What can hang from each mark:
N: G
A: U
U: W
G: N Q W
Z: C W
Q: G
C: Z
W: G K U

Each row was made from one small tree. The marks that hang from a mark follow it in brackets, in alphabetical order. Every link used is in the known rows. Write each row's tree.
Known rows:
W(G(N Q) K): [-0.77 -2.19  0.88  1.44  0.19 -2.62  4.84  0.89 -0.56  0.61 -1.84 -2.75
  1.51  2.97  0.62  2.65 -1.88 -0.08 -0.38 -1.64]
Q(G(W(K))): [-0.92 -1.57  2.02 -5.53 -0.62  0.30  2.04 -1.22  2.58  0.94 -1.39  2.70
 -2.88  1.16 -1.19  1.88 -0.96 -0.85 -1.21  2.95]
A(U): [ 1.55  4.36  0.62  1.88 -0.60  0.20 -1.43 -2.66  3.56 -2.52 -0.70 -0.03
 -1.38 -0.74  0.09 -0.83  4.24 -2.34  1.19  1.55]
A(U(W(G(N)))): [ 0.96  2.88 -0.60  0.78  0.42 -1.91  1.83 -1.79  3.29 -1.53 -2.31 -0.36
  3.45 -2.99 -1.31 -1.76  2.89 -1.93  2.63  0.54]
Z(C W(K U)): [ 2.72 -0.06  2.26  2.61 -1.33  1.14 -6.60 -0.61 -4.21 -0.85  2.16  0.22
  0.76  2.80 -3.00  0.85 -0.02  1.44  1.96  0.73]
G(Q W): [-0.10 -1.00 -1.64 -1.15 -0.20  1.03  0.93 -0.27  1.71  0.36 -1.50  0.86
 -2.62 -2.22  1.80  1.59  1.38 -1.12 -2.76 -1.00]
A(U(W(G K))): [-2.36  2.16  1.11  1.47 -0.57 -3.62 -0.03 -0.85  0.22 -0.02 -1.28 -1.03
 -0.01  1.71 -2.31 -3.65  2.21  0.89  4.51  2.90]
N(G(Q W(K U))): [-2.32 -2.18 -0.57 -2.03  0.41  1.08  2.90  0.01 -0.79  1.13  1.61  1.12
 -2.30  0.87  0.47  1.02 -0.81  1.09 -0.95 -1.75]
Q(G(N W(K))): [ 0.28 -1.79  2.18 -6.24 -0.78  0.98  4.43 -2.22  3.71  1.55 -2.69  2.95
  0.61 -0.10 -1.51  4.33 -1.53 -1.87 -1.70  1.47]
U(W(G(Q))): [-0.58  0.06 -2.17  0.59  2.57 -4.09  1.56  1.75 -0.87 -0.03 -1.63 -0.98
 -1.09 -1.49  0.71 -3.19  2.64  0.19 -0.09 -0.20]
Z(W): [ 2.44  1.75  1.17  1.15  1.09  1.07 -3.42  1.22  0.39 -1.64 -0.08 -0.60
  1.93 -1.94 -1.77 -0.58  2.05 -2.69 -0.10  1.21]
C(Z(W)): [ 0.63  2.55 -2.00  2.10 -0.05  0.89 -3.91  0.04 -0.30 -0.53  1.65 -2.37
  0.05 -3.54  0.56 -2.01  2.70 -0.55 -1.30  0.48]
Q(G(N W)): [ 1.78 -0.92  0.52 -6.58  0.38  1.62  4.15 -1.96  5.59 -0.57 -2.58  3.77
  0.74 -3.70  0.04  3.76 -0.44 -3.02 -2.99  0.90]
C(Z): [ 0.63  4.29 -3.44  1.50 -0.28  0.71 -2.10 -1.85  2.23 -0.39  0.80 -1.21
 -3.32 -3.09  3.73 -1.55  1.94 -0.38 -1.60  0.54]
U(W(G(Q) K)): [-2.68 -1.13 -1.03  0.80  1.54 -5.36  2.24  1.86 -2.87  2.19 -1.67 -1.34
 -1.34  1.92 -0.65 -2.46  1.34  1.60  1.22 -0.04]
Q(G(N W(U))): [ 2.16 -0.32  0.32 -6.31  0.22  2.61  2.87 -1.43  3.38 -0.02 -1.01  4.59
  0.36 -2.57  0.81  1.76 -1.95 -1.53 -3.18 -0.77]
G(N Q W(K U)): [-0.43 -2.58 -0.53 -0.73 -1.27  1.30  2.58 -0.62 -1.50  3.16 -1.08  1.93
  1.00  0.69  0.94  2.72 -1.49  0.46 -1.02 -3.28]
U(W(G(N Q) K)): [-0.74 -1.70 -0.86  0.58  1.31 -4.83  4.53  0.73 -1.98  2.62 -2.70 -1.15
  2.18  0.67 -1.24  0.13  0.88  0.31  0.62 -1.25]
W(G(N Q)): [ 0.96 -0.51 -0.95  0.73  1.50 -1.24  4.17  0.75  1.81 -1.27 -1.69 -2.38
  1.55 -0.69  2.10  2.21 -0.31 -1.39 -1.94 -1.97]
Z(C): [ 3.95  2.58 -0.31  1.49 -0.65  0.68 -3.99 -2.95  2.17 -3.22 -0.44  0.85
 -2.07 -0.98  0.93  2.14  1.93 -1.72  0.06  1.68]
Z(W(G)): [ 0.31  0.40  1.42  1.53  1.27  0.04 -2.32  3.22  0.84 -2.73  0.75 -2.90
  2.22 -0.47 -1.20 -1.31 -0.50 -1.27  0.43  2.03]

Which tree is each row?
[ 0.85 -1.58  1.89 -5.89 -0.54  1.55  3.49 -1.54  1.36  2.39 -1.10  4.46
  0.31  0.75 -0.50  2.54 -3.09 -0.42 -1.22 -0.16] | Q(G(N W(K U)))
[-1.00  1.32 -0.55  3.00 -0.99  0.74 -4.58  0.67 -4.24  1.77  3.67 -1.81
 -0.22  0.91 -0.61 -2.92  0.23  2.89  0.59 -0.15] | C(Z(W(K U)))
[-0.51 -1.37 -1.79 -2.75  1.17  1.25  3.42 -0.42  3.29 -1.49  0.46  0.48
 -1.81 -3.67  1.10  2.18  1.79 -2.27 -2.59 -0.69] | N(G(Q W))
[ 2.08  0.93 -0.98 -2.27 -0.78  4.15 -0.08 -1.23  2.57  0.77 -1.25  3.43
  1.91 -3.48  2.28  1.20 -1.85 -1.65 -0.55 -1.38] | G(N W(U))
[-0.57 -0.81 -1.97 -2.40  1.30  2.19  2.25  0.20  1.02 -0.93  1.76  1.28
 -2.50 -2.67  1.87  0.13  0.36 -0.65 -2.58 -2.08] | N(G(Q W(U)))
[ 4.70  1.30  0.42  2.56 -0.05  1.89 -6.98 -0.39 -1.96 -2.83  2.30  0.63
  0.56 -0.27 -1.56 -0.15  1.38  0.02  0.35  0.02] | Z(C W(U))
[-0.28 -1.70  0.54  1.45  0.59 -1.65  3.47  1.59 -2.20  1.30 -0.59 -1.81
  1.12  4.13  1.41  0.84 -2.94  1.84 -0.28 -2.87] | W(G(N Q) K U)
[ 2.46 -0.33  2.74  2.56 -1.51  0.14 -5.38 -1.38 -2.08 -1.35  0.39 -1.10
  1.05  1.94 -3.80  2.64  1.34 -0.53  2.05  2.15] | Z(C W(K))
[-3.37 -0.05 -0.12  2.72 -0.57 -0.74 -2.27  2.06 -1.58  0.14  2.30 -4.74
  0.51  1.18 -0.24 -1.65 -1.23  2.70  0.92  1.71] | C(Z(W(G K)))
[ 2.40  0.26  1.26  2.90  0.06  1.69 -5.87  1.63 -1.59 -4.21  2.88 -1.07
  1.36  0.95 -0.91 -1.01 -1.44  1.95  1.22  0.73] | Z(C W(G U))
[-0.66 -2.77  0.12 -1.45 -1.32  0.27  3.54 -1.20  0.44  2.53 -2.64  0.69
  1.19 -0.16  0.10  4.93 -0.28 -1.07 -1.26 -1.86] | G(N Q W(K))
[ 0.80 -0.96  2.62  2.91 -0.84  0.73 -5.48  1.67 -3.09 -2.17  2.53 -1.66
  1.57  4.09 -2.36 -0.03 -2.65  2.83  2.67  1.02] | Z(C W(G K U))
[ 0.26  1.18 -1.14  1.53  1.17 -3.71  3.98 -1.12  0.66 -0.94 -2.02 -1.19
  2.16 -2.11 -1.29 -1.39  4.10 -0.97  0.92 -1.99] | A(U(W(G(N Q))))
[-0.13 -0.48 -1.74 -0.64 -0.06  1.92 -0.35  0.19 -0.39  0.74 -0.05  2.05
 -3.02 -1.46  2.45 -0.85 -0.13  0.85 -2.05 -2.71] | G(Q W(U))
[-2.10 -1.87 -0.27 -0.42 -1.23  1.18 -0.29  0.08 -2.43  2.76 -0.21  1.51
 -2.74  1.92  1.08  0.35 -1.26  2.07 -0.47 -1.51] | G(Q W(K U))
[-3.14  0.47 -0.31  3.12 -0.98  0.02 -3.70  2.41 -3.53  0.92  3.93 -3.62
  0.12  2.45  0.23 -3.73 -2.88  4.26  1.01  0.46] | C(Z(W(G K U)))
[-1.65 -0.10  0.80 -1.18 -1.94  2.71 -1.94 -0.47 -0.49  2.21  0.05  2.72
 -1.75  1.22  1.22 -0.57 -2.47  0.82  1.12  0.78] | G(W(K U))
[-2.21 -1.06  0.68  2.05  0.43 -3.03  2.13  1.86 -1.10 -0.16 -0.63 -3.01
 -2.05  4.35  1.25  0.38 -1.04  1.16 -0.11 -0.21] | W(G(Q) K)
[ 0.63  3.04 -2.12  2.53  0.07  2.01 -5.15  0.57 -2.02 -0.18  3.53 -1.18
 -0.47 -2.29  0.95 -3.72  1.29  1.56 -0.73 -0.95] | C(Z(W(U)))
[ 0.35 -1.14  2.73  1.37  0.15  0.17 -0.54  2.59 -2.23  0.43  0.93 -1.62
  5.57  2.54 -2.05  0.26 -3.87  0.47  1.52 -0.37] | Z(W(G(N) K U))
[-2.19  0.76  0.12  0.29  0.75 -3.39  0.01  0.65 -0.67  1.67 -1.60 -0.56
  0.05  1.18 -0.76 -3.21 -0.09  0.49  2.93  2.68] | U(W(G K))
[-2.64  0.37  0.27  2.44  0.37 -5.32  2.15 -0.07 -1.85  0.48 -1.16 -2.21
 -1.10  2.44 -2.31 -3.04  3.62  1.86  2.73  0.32] | A(U(W(G(Q) K)))
[ 0.05  1.03 -1.56 -3.30  0.51  3.76  0.30 -0.43  3.33 -1.53  1.63  2.76
 -1.19 -3.56  1.97 -0.62 -1.12 -1.36 -0.75  0.21] | N(G(W(U)))
[-2.00 -0.01  0.18 -3.01 -0.80  2.87  0.67 -0.65  1.35  0.59  2.02  1.96
 -1.04  0.16  0.17  0.44 -2.02 -0.42  0.91  1.22] | N(G(W(K U)))
